Every row comes from one small tree of marks. Brackets hold a mark, then the marks that hang from it, in alphabetical order. Every link used is in the known rows. Which tree was each row made from?
Known rows
(D T): [-0.10 -0.03  0.27 -0.01 -0.11  0.06 -0.14  0.01  0.40 -0.15  0.18  0.20
 -0.29 -0.08  0.12  0.20  0.06 -0.17  0.37  0.14 -0.03  0.01 -0.02 -0.10]
(D (T (E U) V)): [-0.09 -0.02  0.15 -0.12 -0.13 -0.07 -0.10  0.01  0.42 -0.09  0.47  0.10
 -0.21  0.15  0.11 -0.02 -0.12  0.09  0.16  0.14  0.09  0.13 -0.07 -0.07]
(T D (E U) V): [-0.11 -0.02 -0.22  0.04 -0.10 -0.23 -0.02  0.03  0.43 -0.08  0.70 -0.04
 -0.12  0.59  0.10 -0.04 -0.26  0.16 -0.02  0.27  0.11  0.23 -0.22 -0.17]
(V (X (U (E W)))): [-0.03 -0.41 -0.05  0.44 -0.17  0.13 -0.09  0.06  0.33 -0.19  0.29  0.07
 -0.31  0.01  0.18  0.14  0.19  0.26  0.38 -0.11 -0.04 -0.13 -0.15 -0.31]
(X (U (E (W L))) V): [-0.03 -0.52  0.20  0.56 -0.18  0.16 -0.28  0.06  0.29 -0.04  0.27  0.29
 -0.29 -0.09  0.20  0.10  0.33  0.13  0.55 -0.06 -0.16  0.01 -0.13  0.00]
(Q Y): [-0.19 -0.01  0.04  0.30 -0.28  0.03 -0.11  0.16  0.41 -0.21  0.15  0.02
 -0.32 -0.01  0.14  0.16  0.12 -0.25  0.19  0.13 -0.01  0.12 -0.04 -0.28]
(X (U (E W)) V): [-0.08 -0.57  0.17  0.59 -0.16  0.13 -0.20  0.01  0.29 -0.06  0.32  0.30
 -0.28 -0.06  0.20  0.09  0.37  0.18  0.58 -0.08 -0.09 -0.02 -0.12  0.02]
(E W): [-0.12 -0.16  0.04  0.21 -0.16 -0.24 -0.18  0.14  0.40 -0.15  0.24  0.17
 -0.14  0.01  0.13  0.06 -0.24 -0.20  0.39  0.09 -0.32  0.08 -0.02  0.01]
(X (U (E (W J L))) V): [-0.03 -0.47  0.26  0.50 -0.22  0.23 -0.30  0.07  0.29 -0.04  0.26  0.30
 -0.29 -0.09  0.21  0.11  0.28  0.12  0.53 -0.09 -0.21  0.05 -0.13  0.13]
(W L): [ 0.02  0.14  0.15  0.18 -0.18  0.12 -0.35  0.34  0.39 -0.12  0.05  0.12
 -0.26 -0.01  0.12  0.13 -0.02 -0.50  0.33  0.27 -0.22  0.07 -0.10 -0.18]
(Q (V (X U))): [-0.12 -0.18  0.06  0.54 -0.24 -0.01 -0.15  0.06  0.36 -0.24  0.34  0.18
 -0.36  0.16  0.20  0.18  0.14  0.06  0.18  0.00  0.05  0.04 -0.18 -0.19]
(D (T (E U W))): [-0.08 -0.09  0.18 -0.10 -0.14 -0.13 -0.16 -0.03  0.41 -0.11  0.37  0.23
 -0.16  0.00  0.12 -0.01 -0.24  0.01  0.34  0.03 -0.06  0.11 -0.06 -0.17]
(U (E (W J L))): [-0.07 -0.22  0.19  0.15 -0.24  0.01 -0.31  0.29  0.40 -0.12  0.15  0.13
 -0.26 -0.06  0.14  0.06 -0.17  0.26  0.35  0.01 -0.35  0.12 -0.13  0.05]
(W (E U) L): [ 0.07  0.28  0.23  0.16 -0.15  0.34 -0.44  0.34  0.38 -0.07  0.09  0.14
 -0.16  0.01  0.14  0.06 -0.17 -0.74  0.38  0.20 -0.35  0.16 -0.09 -0.42]
(E U (W J L)): [ 0.04  0.03  0.13  0.08 -0.30 -0.03 -0.41  0.25  0.40 -0.06  0.19  0.23
  0.05 -0.10  0.15 -0.01 -0.47 -0.35  0.33 -0.05 -0.51  0.22  0.02  0.39]
(W (E U) J L): [ 0.07  0.41  0.37  0.01 -0.28  0.55 -0.51  0.35  0.38 -0.05  0.06  0.17
 -0.16  0.01  0.17  0.08 -0.29 -0.77  0.29  0.13 -0.53  0.28 -0.09 -0.05]
(D (T V)): [-0.11 -0.04  0.24 -0.07 -0.12 -0.03 -0.12  0.03  0.41 -0.11  0.32  0.10
 -0.27  0.04  0.11  0.17 -0.01 -0.03  0.19  0.17 -0.04  0.08 -0.01  0.09]
(C (U (E (W J L)))): [-0.02 -0.56  0.33  0.18 -0.11  0.09 -0.30  0.12  0.37 -0.13  0.15  0.29
 -0.21 -0.13  0.14  0.11  0.00  0.22  0.32  0.15 -0.23  0.02  0.00  0.04]
(T D (E W) (V X)): [-0.13 -0.07 -0.24  0.03 -0.14 -0.42 -0.08 -0.04  0.38 -0.12  0.80 -0.12
 -0.21  0.59  0.12  0.01 -0.46  0.44 -0.12  0.12 -0.15  0.19 -0.25 -0.30]
(X (U (E (W J))) V): [-0.08 -0.52  0.22  0.54 -0.20  0.20 -0.21  0.01  0.29 -0.06  0.32  0.31
 -0.28 -0.06  0.21  0.11  0.33  0.17  0.54 -0.10 -0.15  0.02 -0.12  0.14]
(T D (V (X U))): [-0.07 -0.21 -0.17  0.24 -0.11 -0.04 -0.04 -0.05  0.36 -0.14  0.57 -0.09
 -0.25  0.41  0.15  0.26  0.01  0.20 -0.01  0.15  0.00  0.06 -0.16 -0.08]
(T (E U) V): [-0.11 -0.01 -0.11  0.14 -0.15 -0.16 -0.02  0.19  0.43 -0.09  0.58 -0.01
 -0.14  0.42  0.11 -0.19 -0.14  0.00  0.09  0.24  0.13  0.15 -0.16 -0.09]
(W E J): [-0.10  0.28  0.32  0.09 -0.21  0.46 -0.25  0.21  0.39 -0.14  0.14  0.15
 -0.29  0.12  0.17  0.13 -0.11 -0.61  0.32  0.17 -0.40  0.18 -0.11 -0.12]

Which tree is each row?
[-0.08 -0.50  0.18  0.63 -0.14  0.27 -0.15  0.03  0.30 -0.07  0.28  0.29
 -0.34 -0.03  0.20  0.12  0.54  0.11  0.57  0.00  0.04 -0.07 -0.15 -0.05] => (X (U E) V)
[-0.10  0.01  0.15 -0.10 -0.15 -0.07 -0.09 -0.02  0.40 -0.13  0.50  0.03
 -0.34  0.18  0.12  0.05 -0.09  0.20  0.09  0.11  0.03  0.06 -0.13 -0.22] => (D (T E (V X)))
[-0.04 -0.04 -0.08  0.03 -0.20 -0.32 -0.23  0.24  0.42 -0.04  0.57  0.00
 -0.07  0.33  0.11 -0.21 -0.45  0.03  0.06  0.15 -0.15  0.26 -0.13  0.00] => (T (E U (W L)) V)
[-0.13 -0.29  0.15  0.20 -0.22 -0.03 -0.18  0.22  0.41 -0.15  0.21  0.14
 -0.25 -0.02  0.14  0.04 -0.10  0.33  0.38  0.00 -0.26  0.08 -0.12  0.07] => (U (E (W J)))
[-0.08 -0.05  0.19 -0.21 -0.19 -0.14 -0.17  0.00  0.42 -0.07  0.49  0.13
 -0.15  0.13  0.12 -0.03 -0.34  0.15  0.12  0.04 -0.11  0.22 -0.05  0.14] => (D (T (E U (W J)) V))
[-0.03  0.03 -0.01 -0.04 -0.26 -0.21 -0.26  0.24  0.42 -0.03  0.55  0.02
 -0.07  0.34  0.13 -0.20 -0.51  0.02  0.02  0.11 -0.24  0.31 -0.13  0.17] => (T (E U (W J L)) V)
[ 0.03 -0.06  0.03  0.17 -0.21 -0.18 -0.36  0.25  0.40 -0.07  0.22  0.21
  0.05 -0.10  0.13 -0.02 -0.39 -0.34  0.40  0.00 -0.38  0.14  0.02  0.14] => (E U (W L))
[-0.09 -0.10  0.14 -0.16 -0.15 -0.22 -0.14 -0.01  0.41 -0.07  0.51  0.12
 -0.15  0.12  0.11 -0.04 -0.30  0.15  0.16  0.06 -0.05  0.18 -0.04  0.00] => (D (T (E U W) V))
[-0.07 -0.66  0.25  0.26 -0.05 -0.01 -0.18  0.07  0.39 -0.15  0.20  0.29
 -0.21 -0.10  0.14  0.10  0.09  0.27  0.39  0.17 -0.11 -0.05  0.01 -0.06] => (C (U (E W)))
[-0.09 -0.01  0.18 -0.02 -0.14 -0.03 -0.10  0.00  0.38 -0.14  0.38  0.05
 -0.30  0.03  0.12  0.19  0.01  0.08  0.14  0.10 -0.06  0.01 -0.03  0.00] => (D (T (V X)))
[-0.11 -0.07  0.22 -0.13 -0.14 -0.12 -0.17 -0.02  0.40 -0.12  0.34  0.20
 -0.26  0.03  0.12  0.04 -0.21  0.03  0.33  0.08 -0.08  0.11 -0.09 -0.25] => (D (T (E W)))
[-0.10 -0.09 -0.29  0.05 -0.15 -0.43 -0.07 -0.05  0.39 -0.10  0.84 -0.08
 -0.08  0.55  0.12 -0.06 -0.50  0.42 -0.09  0.05 -0.10  0.20 -0.21 -0.19] => (T D (E U W) (V X))
[-0.03 -0.37  0.01  0.39 -0.22  0.21 -0.12  0.06  0.33 -0.19  0.29  0.08
 -0.31  0.01  0.19  0.14  0.14  0.25  0.35 -0.14 -0.10 -0.10 -0.15 -0.18] => (V (X (U (E (W J)))))
[-0.06 -0.20  0.12 -0.10 -0.16 -0.12 -0.14 -0.07  0.37 -0.11  0.53  0.06
 -0.28  0.14  0.14  0.04 -0.20  0.31  0.13 -0.01 -0.05  0.11 -0.10 -0.15] => (D (T (E W) (V (X U))))
[-0.10  0.01 -0.28  0.11 -0.12 -0.23  0.00 -0.02  0.40 -0.12  0.79 -0.10
 -0.15  0.59  0.11 -0.01 -0.24  0.31 -0.09  0.16  0.09  0.13 -0.25 -0.29] => (T D (E U) (V X))
[-0.06 -0.07  0.06  0.15 -0.26 -0.10 -0.22  0.14  0.41 -0.10  0.29  0.24
  0.06 -0.05  0.15 -0.02 -0.37 -0.26  0.38 -0.07 -0.38  0.16  0.04  0.42] => (E U (W J))
[-0.01  0.04  0.20  0.04 -0.28 -0.04 -0.42  0.26  0.38 -0.10  0.13  0.17
 -0.15 -0.04  0.15  0.08 -0.42 -0.32  0.28  0.06 -0.57  0.22 -0.04  0.24] => (E (W J L))
[ 0.02 -0.37 -0.01  0.40 -0.19  0.17 -0.18  0.11  0.32 -0.18  0.26  0.06
 -0.31 -0.02  0.18  0.14  0.14  0.22  0.36 -0.10 -0.10 -0.11 -0.15 -0.32] => (V (X (U (E (W L)))))
[-0.07 -0.24  0.19  0.02 -0.14  0.07 -0.11 -0.02  0.37 -0.13  0.37  0.06
 -0.33  0.01  0.14  0.18  0.10  0.31  0.18  0.02  0.03  0.01 -0.06 -0.02] => (D (T (V (X (U E)))))
[-0.12  0.00 -0.17  0.19 -0.11 -0.17 -0.03  0.00  0.38 -0.15  0.58 -0.11
 -0.25  0.43  0.12  0.24 -0.07  0.15 -0.06  0.21 -0.08  0.05 -0.15 -0.08] => (T D (V X))
[-0.15 -0.11 -0.18 -0.04 -0.11 -0.42 -0.10  0.01  0.42 -0.09  0.72 -0.05
 -0.18  0.58  0.10 -0.02 -0.48  0.29 -0.04  0.24 -0.12  0.30 -0.22 -0.18] => (T D (E W) V)
[-0.15  0.00 -0.16  0.02 -0.09 -0.23 -0.03  0.03  0.42 -0.10  0.67 -0.07
 -0.26  0.63  0.10  0.02 -0.23  0.17 -0.05  0.34  0.07  0.23 -0.27 -0.28] => (T D E V)
[-0.19 -0.27  0.06  0.54 -0.39  0.00 -0.17  0.05  0.36 -0.28  0.33  0.05
 -0.46  0.06  0.22  0.21  0.19  0.37 -0.02 -0.16  0.11  0.18 -0.18 -0.36] => (Q (V (X (U E))) Y)
